Each row was made from one small tree. Brackets hold a mark, then the marks that hang from it, in the order of their numbers. Every link used is in the known rows. Write each row's tree.
Known rows
(k_186 k_955): [ 18.8 -13.6   0.2  28.4  -1.2  -3.2  -4.6  -4.5  -3.1  -2.5   2.4 -16.6
  -7.9 -16.7   7.9  20.3   2.0   5.5 -25.7  -5.5  -7.6   5.0  21.1   3.6
  17.8  -3.1  -1.0  46.2]
(k_955 (k_329 (k_625 k_317)) k_910): [-27.8  -5.8  -3.4 -40.1  -0.7   5.9   2.9  -2.2  -3.7   4.8   0.9  -3.7
  -6.6  13.6   4.5 -37.0   2.1   4.5 -13.5 -11.2  -1.9  -1.6 -29.0   2.3
  15.1  -4.7   9.1  -9.6]
(k_955 k_186 (k_329 (k_625 k_317)) k_910): [-26.2   3.3  -8.2 -55.0   3.5   8.9  -1.8  -3.1   0.8   3.8   0.5  -6.9
 -13.9  10.1   2.7 -43.7   1.2  -5.0  25.3  -1.5   5.9  -9.0 -27.3   1.8
  13.6   3.1  -0.7 -16.7]
(k_625 (k_317 (k_906 (k_955 k_910)))): [-29.8 -10.8  -1.2 -17.9  -3.1   4.8   1.9   0.2   8.1   3.7   7.9   0.0
  19.3   7.9   8.2  14.3  -1.1   4.6  -6.6   1.8   4.5   9.3  11.4   9.1
 -26.3  -4.4   2.6  -0.7]
(k_186 (k_955 k_910)): [ 17.8 -13.1  -0.3 -28.0  -0.3   5.8  -0.9  -3.6  -4.6  -3.3   2.3  19.7
  -9.3  12.1   6.9  17.8   2.1   2.0 -26.1  -5.9  -8.5   2.3  -1.2   4.7
  16.4  -5.8  -1.2  41.2]
(k_329 (k_625 (k_317 (k_906 k_955)))): [-22.5 -10.3  -2.4  29.0  -2.8  -1.3  -2.3   2.6   6.1  10.1   5.3 -25.8
  17.7 -18.5   9.0 -36.6   0.9   8.4  -4.7  -9.7   7.5  10.9  35.4   6.8
 -22.1  -2.4  12.6   2.0]
(k_453 (k_955 k_186 k_329 (k_910 k_416))): [-12.5  16.7   2.5 -36.4   2.7   3.0   1.9  -9.2  -4.5  -0.5  -4.8  18.5
  -6.1  12.0   2.6   7.7  -2.4  -7.1  23.3  10.2   2.1  -6.6 -26.5 -10.2
  12.2   4.2  -5.8 -37.5]
(k_317 (k_906 k_955)): [ 28.1  -8.2   4.4  29.4  -1.7  -4.3   1.7   1.8   5.3   0.3   6.6  -0.7
  26.2  -6.1   9.3  21.5   1.6   4.1 -11.8   1.3   0.9  11.4  35.0   9.7
 -33.4  -2.4   4.3   1.0]
(k_453 (k_955 k_186)): [ 16.9  11.6   3.6   9.5   2.8  -2.1  -6.9  -7.3   0.7  -4.7  -0.2 -18.6
 -10.1 -24.3   5.2  17.3   0.7  -2.5  27.5  11.9   3.2   1.3  15.6  -7.7
  10.6   5.8  -5.4  -6.2]
(k_906 (k_955 k_186 k_329)): [ 18.3   0.6   0.5  10.7   2.8  -3.6  -1.2  -6.1   1.8  -4.8   1.5 -29.7
  -8.1 -14.4   2.8  10.0   1.0  -3.3  17.1   9.6  -3.0  -4.5   0.4   2.4
 -12.3   4.7  -5.5 -34.0]
(k_910 k_184 (k_955 k_186 k_329)): [ 17.1   9.4  -1.6  45.0   1.7  -7.4  -3.5   9.1   2.3  -7.2  -4.6 -14.4
 -10.9 -13.1 -19.2   8.0  -1.7  -4.6  17.7   6.5   1.7  -6.6   0.5  -7.9
   5.6   6.3  -8.2  12.7]
(k_317 (k_906 (k_955 k_186 k_329 k_910))): [ 29.1   0.8  -1.4 -36.6   3.3   4.6   4.3   1.3   6.4  -2.3   6.5  24.7
  20.0  25.9   6.5  13.3   1.4  -7.1  17.9   8.0   4.6  -0.4  -5.3  10.9
 -37.5   1.8  -1.6 -33.5]
(k_910 k_955): [ 16.1 -10.8   3.5  46.2  -0.4  -5.5  -3.9  -4.2  -1.8  -5.2   1.0 -21.3
  -5.7 -19.9   0.9  17.1   1.8   5.3 -15.2   0.2  -4.4   4.7  18.9  -3.9
  10.3  -1.3   0.0  45.8]
(k_625 (k_317 (k_906 k_955))): [-29.8 -11.1  -1.0  27.2  -3.7  -1.4  -1.3  -0.1   9.5   4.5   7.7 -30.1
  20.1 -15.0   9.2  16.3  -1.7   7.6  -6.1   1.7   5.1  11.5  29.8   8.6
 -24.1  -2.2   3.5   3.4]
(k_955 k_186 k_910): [ 18.7   5.1  -0.2 -54.6   3.8   9.9  -2.0  -4.5  -0.1  -4.1   0.6  20.3
 -12.4   9.7   3.3   9.4   2.8  -7.8  19.4   9.3   0.6  -5.8  -4.7   2.3
  14.0   2.9  -8.3  17.5]
(k_955 k_186): [ 19.4   4.1  -0.4   8.9   2.9  -0.4  -6.3  -5.0   1.7  -3.8   0.0 -20.6
 -11.2 -22.3   4.0  12.3   2.5  -3.8  19.8   9.8   1.7  -2.6  20.1   1.3
  15.6   5.9  -7.9  22.9]
(k_910 k_184): [ 16.6   5.9   5.9  37.9  -4.1  -4.9  -0.5   9.7  -1.7  -2.2  -5.1  -1.3
  -3.0 -19.5 -12.2  18.3   0.6   4.7 -18.8  -2.0  -5.3   3.5  21.1  -2.4
  15.8  -1.3   1.0  30.3]
(k_955 k_186 (k_910 k_184)): [ 18.4  14.6   0.5 -39.9   1.5   8.1  -1.2   7.3   0.7  -3.6  -4.4  35.6
 -12.0   9.2 -12.9   8.2   0.9  -8.7  19.9   7.9   1.3  -6.8  -1.6  -0.9
  12.5   3.1  -8.3  17.7]
(k_329 (k_625 (k_317 k_906))): [-22.6  -7.2  -4.0  27.8  -2.7  -1.5  -3.6   2.8   4.8  10.3   4.5 -25.1
  16.4 -16.6   9.6 -36.1   1.5   8.4  -6.2 -11.9   8.5  10.0  33.3   6.3
  -3.2  -2.0  11.7  24.5]

Which tree is each row?
[ 19.0 -11.7  -3.0 -28.7   0.9   2.6   1.1  -1.7  -7.5   1.2   1.5  15.0
  -7.8  18.3   6.6 -26.1   3.2   2.0 -25.7 -16.1  -7.6  -1.3 -18.9   4.7
  13.4  -5.5   5.9  10.7]
(k_186 (k_955 (k_329 k_625) k_910))
[ 15.7   1.6   5.9 -21.6  -2.1   1.9   7.8   5.7  -2.9  -4.0  -1.9  24.6
  -2.1  16.5 -11.2  13.7  -0.2   0.8 -18.6  -1.2 -10.3  -1.8 -21.2   0.9
 -13.3  -4.8   2.0 -32.4]
(k_906 (k_955 k_329 (k_910 k_184)))
[-22.4  -3.6  -7.7  31.1   3.1  -4.3  -7.6  -3.3   2.5   0.8   0.4 -48.0
 -13.8 -20.9  -1.0 -37.0   0.0  -0.5  24.9  -0.5   8.0  -4.9   0.6  -4.8
   7.8   6.0   0.3   8.7]
(k_910 (k_955 k_186 (k_329 (k_625 k_317))))
[-29.8 -10.6  -2.4  25.8  -3.3  -4.4   1.4   0.2   8.6   3.4   7.6 -35.4
  21.2  -8.0   8.6  16.1  -1.8   7.1  -6.9   1.1   4.1   8.6  10.7   9.0
 -25.8  -1.8   4.4 -18.4]
(k_625 (k_317 (k_906 (k_955 k_329))))
[ 19.1 -12.4  -3.1  28.0   0.1  -6.1  -2.4  -2.1  -6.0   1.8   1.2 -21.5
  -6.4 -10.3   7.8 -23.8   3.6   5.6 -25.6 -16.4  -7.2   1.5   3.3   3.7
  15.5  -3.0   6.6  15.4]
(k_186 (k_955 (k_329 k_625)))
[-13.1  -2.9   5.9 -20.7  -1.7   1.2   8.5  -8.5  -6.2   1.6  -2.7  18.1
   2.0  13.7   2.6   8.0  -1.3   1.3 -20.7  -0.3  -9.8  -2.1 -21.4  -0.1
  -6.7  -4.4   1.3 -32.4]
(k_906 (k_955 k_329 (k_910 k_416)))
[ 17.7  -1.3  -2.3  29.5   4.3  -5.9  -5.1  -4.7   1.3  -7.8   0.8 -30.9
 -11.7 -13.3  -1.1   9.6   1.0  -3.7  18.3   7.9   1.4  -5.9  -2.6  -4.0
   6.0   5.8  -8.0  12.3]
(k_910 (k_955 k_186 k_329))
[-28.2  -3.8  -5.1 -30.0   0.1   8.0  -1.5   0.0  11.8   2.9   6.8  -1.5
  13.7   6.7   6.9   8.9  -1.4  -2.2  22.0   9.1  10.0   4.2  12.5   8.9
 -26.0   1.3  -3.4  -5.6]
(k_625 (k_317 (k_906 (k_955 k_186 k_910))))
[-18.3  13.7   1.0  60.4  -1.1  -6.2  -4.4   5.4   0.2   0.9 -11.5   0.3
  -7.0 -25.2 -20.0   0.9  -5.8  -4.6  16.7   7.2   4.9  -4.8  26.3 -13.9
  12.9   6.7  -8.1  40.5]
(k_910 k_184 k_416 (k_955 k_186))
[ 17.4  12.7   0.2 -45.8   4.9   5.0  -0.8  -4.8  -4.0  -0.8  -0.8  13.5
 -10.3  12.5   3.7 -29.4   2.8  -5.9  27.3   1.4   3.3  -5.4 -24.1  -6.4
   6.5   3.2   2.3 -41.3]
(k_453 (k_955 k_186 (k_329 k_625) k_910))
[-15.2  10.1   6.4 -13.1  -4.7   3.9   5.6   5.3  -6.4   4.0  -9.6  45.9
   0.4   9.2 -12.8   7.8  -2.5   0.3 -21.6  -2.5  -5.5  -1.3  -0.9  -5.5
  20.2  -3.8  -0.1  25.1]
(k_955 (k_910 k_184 k_416))
[ 18.2  -3.3  -2.7 -16.6  -1.1   2.3   2.1  10.0  -6.7   1.7  -3.0  28.7
  -7.3  17.3  -7.6 -27.1   1.7   1.4 -25.7 -17.2  -6.9  -2.5 -16.9   1.4
  11.8  -5.4   5.6  11.0]
(k_186 (k_955 (k_329 k_625) (k_910 k_184)))
[ 17.5 -12.6  -1.4 -29.8   0.4   2.7   2.3  -3.6  -5.2  -4.4   2.8  14.0
  -8.1  20.5   6.3  17.0   2.2   1.3 -27.6  -7.1  -9.9  -1.4 -25.0   4.9
  14.8  -5.4  -1.7  14.5]
(k_186 (k_955 k_329 k_910))
[ 16.0  13.0   2.0 -47.8   4.3   4.6   0.0  -6.6  -2.1  -6.2   0.6  11.3
 -10.4  14.6   3.9  13.9   1.2  -7.1  25.3  10.3   1.0  -5.3 -29.5  -6.0
   6.8   3.3  -5.3 -38.0]
(k_453 (k_955 k_186 k_329 k_910))
[-18.3  14.4  -0.4  58.7  -0.1  -9.3  -1.3   5.5  -0.7   0.2 -11.3  -5.6
  -5.6 -16.3 -20.5   0.3  -6.0  -5.2  14.5   5.5   3.6  -8.2   3.5 -13.5
  11.6   7.0  -8.1  13.3]
(k_910 k_184 k_416 (k_955 k_186 k_329))
[ 18.0   0.1   2.1 -44.4   3.2   7.7  -0.9  -6.1   1.1  -3.9   1.9  15.6
 -10.6   4.9   2.5   8.3   1.8  -6.0  18.0  10.3  -2.4  -3.8   1.0   3.3
 -11.1   1.8  -6.9 -12.2]
(k_906 (k_955 k_186 k_910))
[-19.7  -5.8  -4.9 -37.1  -1.0   5.1   4.4   3.7   1.1   6.9   4.4  10.5
  14.3  24.7   7.7 -33.0   2.2   3.4  -9.7 -11.7   4.5   2.7 -18.6   7.6
  -4.8  -4.4  10.3 -10.7]
(k_955 (k_329 (k_625 (k_317 k_906))) k_910)
[-21.6  -1.3  -4.9  10.8   1.9  -2.3  -4.2  -4.9   3.6   3.3   1.7 -47.2
 -10.3 -22.8   3.0 -37.3   0.2   0.0  23.4   1.1   3.6  -3.9   3.5   1.9
 -11.0   4.9   1.3 -37.7]
(k_906 (k_955 k_186 (k_329 (k_625 k_317))))
[ 17.0  11.8   3.3 -46.3   3.7   7.1  -3.1  -6.2  -1.2  -5.1   0.1  17.6
 -11.4   5.3   4.1  14.5   1.6  -6.4  27.5  11.8   2.5  -1.7  -6.5  -6.5
   9.8   3.2  -6.3 -10.9]
(k_453 (k_955 k_186 k_910))
[-28.1  -4.4  -4.9  16.4  -0.5   0.3  -4.5  -0.3  13.0   3.3   6.9 -32.5
  14.6 -17.7   7.9  11.0  -1.8   0.9  21.9   9.4  11.2   6.6  30.8   8.1
 -25.4   3.7  -2.9  -1.7]
(k_625 (k_317 (k_906 (k_955 k_186))))
[-19.6   5.5   5.8  73.8  -4.7  -8.7  -0.1   5.7  -3.8   2.2 -10.9   3.4
  -0.3 -23.3 -18.5   7.1  -5.4   4.2 -18.3  -2.1  -2.4   1.7  25.8 -13.5
  14.8  -0.3   0.5  46.9]
(k_910 k_184 k_416 k_955)
[-30.1  -2.8  -0.7  -6.6  -5.0   4.5   3.1  10.3   9.1   3.9   3.5  11.3
  19.4   8.0  -4.7  13.5  -2.9   3.8  -6.6   0.9   5.2   8.8  13.9   6.5
 -26.7  -4.2   3.3  -0.5]
(k_625 (k_317 (k_906 (k_955 (k_910 k_184)))))
[ 27.4  -7.0   2.6 -22.2  -0.3   1.5   8.0   2.3   2.7  -0.8   6.9  27.2
  25.9  28.4   7.7  19.3   2.5   0.3 -13.2  -0.4  -1.6   5.3  -5.8  11.4
 -35.6  -4.7   4.6 -28.2]
(k_317 (k_906 (k_955 k_329 k_910)))
[-20.0   5.8   4.5  72.0  -4.1 -12.0   2.9   6.3  -4.9   0.9 -10.7  -3.9
   1.0 -14.8 -19.0   6.5  -5.5   3.6 -20.3  -3.1  -3.3  -1.7   2.0 -12.8
  13.2  -0.1   0.1  19.5]
(k_910 k_184 k_416 (k_955 k_329))
[-11.3  -0.2   1.6  -4.4  -3.8   3.2   1.9   4.4  -6.2   3.1  -6.9  39.5
  -4.3   7.7  -8.5  10.2  -3.5   0.9 -28.1  -7.6  -7.0   0.4   3.4  -2.8
  20.9  -4.8  -1.7  42.0]
(k_186 (k_955 (k_910 k_184 k_416)))
[ 15.9  21.3   2.7 -35.9   2.3   3.2   1.3   5.2  -1.1  -5.8  -4.1  24.5
  -9.5  14.7 -10.7  13.3  -0.8  -7.8  25.7   9.1   1.6  -6.5 -27.2  -9.0
   6.7   3.7  -5.6 -37.9]
(k_453 (k_955 k_186 k_329 (k_910 k_184)))
[-13.8   7.7   8.6 -20.7  -2.0   3.4   2.8  -8.6  -7.7   2.0  -4.3  26.8
  -0.7   4.6   4.6  14.9  -1.3   2.0 -10.4   2.1  -3.4   3.4  -4.7 -10.3
  15.8  -3.1   1.6  -4.3]
(k_453 (k_955 (k_910 k_416)))
[ 17.7   8.4   0.0  46.6   1.1  -4.4  -6.7   9.1   3.3  -6.3  -4.9  -7.1
 -11.7 -23.0 -18.6   8.7  -1.6  -4.3  19.1   7.9   3.5  -3.5  24.2  -8.6
   6.3   6.0  -8.0  39.7]
(k_910 k_184 (k_955 k_186))
[ 15.5   0.5   3.0  59.4  -2.1  -9.9   0.3  10.0  -1.9  -6.0  -4.5 -12.1
  -4.3 -11.4 -17.4  15.0  -0.8   3.5 -17.5  -2.9  -5.1  -0.2  -0.8  -7.6
   6.8  -0.8   0.0  19.2]
(k_910 k_184 (k_955 k_329))
[-28.5  -3.7  -5.9  13.8  -0.1  -2.0  -1.8  -0.5  12.0   2.1   7.0 -38.1
  15.0  -9.6   7.4  10.6  -2.1   0.2  20.7   8.4   9.8   3.5  11.8   8.3
 -27.5   3.7  -2.0 -23.5]
(k_625 (k_317 (k_906 (k_955 k_186 k_329))))
[-19.5  -6.2  -4.8  24.8  -2.0  -5.5   0.2   2.8   2.9   7.7   4.2 -31.8
  16.0  -7.5   8.7 -31.2   1.0   7.3  -8.9 -11.3   5.7   5.6   6.1   6.7
  -3.3  -1.6  11.3  -5.3]
(k_955 (k_329 (k_625 (k_317 k_906))))
[-22.3 -14.3  -7.1 -28.3  -0.6   4.8  -0.7  -2.7  -3.9   3.9   2.6  -4.8
 -10.4  12.3   6.7 -29.8   1.2   4.2 -21.2 -15.6  -3.6  -0.5 -22.1   4.3
  15.8  -5.7   6.3  10.5]
(k_186 (k_955 (k_329 (k_625 k_317)) k_910))
[-17.7   3.0  -9.5   9.3   2.5  -2.4  -4.3   1.8   7.3   6.0   3.7 -34.4
   8.1  -9.1   6.8 -38.0   1.0  -2.0  29.4  -1.4  13.5  -1.2   7.8   5.9
  -5.2   6.2   2.6 -12.4]
(k_955 k_186 (k_329 (k_625 (k_317 k_906))))
[ 17.7   1.0   0.6 -46.0   3.7   5.4   2.5  -5.6   0.3  -5.0   2.2   9.3
  -9.3  14.0   1.7   7.4   1.5  -6.8  16.4   9.1  -3.8  -7.7 -21.8   3.8
 -13.9   2.0  -6.7 -38.9]
(k_906 (k_955 k_186 k_329 k_910))
[ 27.7  -7.5   3.8 -21.5  -0.8   4.4   5.3   2.5   3.7  -0.1   6.9  33.0
  25.1  20.0   8.2  19.5   2.2   1.0 -12.3   0.7  -0.1   8.2  15.0  11.0
 -33.6  -4.9   3.7  -3.6]
(k_317 (k_906 (k_955 k_910)))
[ 15.3   4.3   4.9 -32.6   1.0   2.4   3.2  -3.7  -8.1   0.5  -0.7  16.5
  -3.6  15.3   5.5 -23.1   3.3   2.6  -6.6  -8.0  -3.6   0.9 -25.4  -5.8
   8.2  -3.6   9.6 -35.3]
(k_453 (k_955 (k_329 k_625) k_910))
[ 19.3  -1.6  -3.9  31.4   4.9  -5.2  -6.0  -2.7  -0.8  -2.4  -0.3 -28.3
 -11.5 -14.8  -1.1 -33.4   2.4  -3.0  20.0  -1.4   3.4  -5.6   3.3  -4.7
   5.7   5.7   0.1   8.9]
(k_910 (k_955 k_186 (k_329 k_625)))
[ 17.5  12.5   0.2   9.8   4.0  -4.5  -4.8  -4.7  -2.7   0.1  -1.5 -24.5
  -8.6 -15.5   4.6 -26.8   2.4  -2.6  27.8   1.6   4.1  -2.4  -1.0  -7.4
   7.6   6.1   2.8 -36.4]
(k_453 (k_955 k_186 (k_329 k_625)))
[ 17.3  -3.8  -0.9 -18.8  -1.7   2.5   3.2   7.3  -4.6  -4.2  -1.9  26.9
  -7.5  19.4  -8.0  16.1   0.2   0.2 -27.8  -8.0  -9.3  -2.3 -22.1   1.8
  13.2  -5.1  -1.1  14.6]
(k_186 (k_955 k_329 (k_910 k_184)))
[-14.7   8.6   6.9 -23.9  -1.0   0.9   6.2  -8.4  -8.6   0.8  -4.3  20.0
   0.9  14.8   4.2  13.7  -1.8   1.5 -11.8   1.0  -4.9  -0.4 -28.9  -9.6
  13.5  -2.9   1.6 -31.4]
(k_453 (k_955 k_329 (k_910 k_416)))
[-11.3   0.5   0.4  -7.0  -3.4   1.4   4.9   5.1  -7.2   1.6  -6.8  32.7
  -3.3  17.6  -9.0   9.3  -3.4   0.3 -30.3  -8.7  -8.1  -3.3 -19.3  -2.4
  18.1  -4.6  -1.9  14.9]
(k_186 (k_955 k_329 (k_910 k_184 k_416)))
[  3.3   3.7   1.1 -23.7   1.3   5.4   3.0  -1.1   5.1   3.6   2.2  37.4
  22.6  15.8   5.7   8.0  -1.8  -6.7  17.4   8.6   6.7   2.1  18.7   6.7
 -30.0   2.1  -3.1  -9.3]
(k_317 (k_906 (k_955 k_186 (k_910 k_416))))
[-17.5   3.5  -1.2  43.2   2.2  -7.6  -2.8  -8.2  -1.5  -0.4  -5.5 -22.7
  -6.4 -16.7  -2.6   1.4  -3.3  -4.1  14.9   7.5   2.7  -7.1   0.3  -9.3
  13.4   6.7  -7.1  12.8]
(k_910 k_416 (k_955 k_186 k_329))
[-24.7  -1.5  -2.3  59.8  -3.0  -8.1  -2.3  10.8   0.0   2.5  -4.4 -29.9
  -6.5 -19.2 -17.4 -32.0  -2.0   6.6 -11.1 -11.4   1.1   0.4   1.9  -8.4
   7.8  -1.1   7.7  15.3]
(k_910 k_184 (k_955 (k_329 (k_625 k_317))))
[ 15.4  -7.0   4.8 -32.3  -0.3   3.2   6.5  -5.5  -3.7  -4.1   2.5  10.6
  -2.8  16.5   3.6  14.5   1.7   1.5 -18.2   0.2 -10.7  -0.9 -23.9   4.2
 -11.4  -4.9   1.1 -32.6]
(k_906 (k_955 k_329 k_910))
[-10.7  -9.2   0.7 -16.8  -1.8   4.5   1.0  -6.7  -7.0   2.3  -2.5  26.8
  -4.9   8.1   6.1  11.2  -1.5   1.5 -28.4  -6.4  -7.3   1.2   1.1   0.5
  20.8  -5.0  -1.8  41.7]
(k_186 (k_955 (k_910 k_416)))
[ 27.6  -7.4   3.0  27.8  -1.2  -7.2   4.6   1.8   4.4  -0.7   6.7  -5.9
  26.9   2.5   8.6  21.3   1.5   3.6 -13.4  -0.1  -0.7   7.7  14.0  10.3
 -34.0  -2.1   5.2 -23.5]
(k_317 (k_906 (k_955 k_329)))
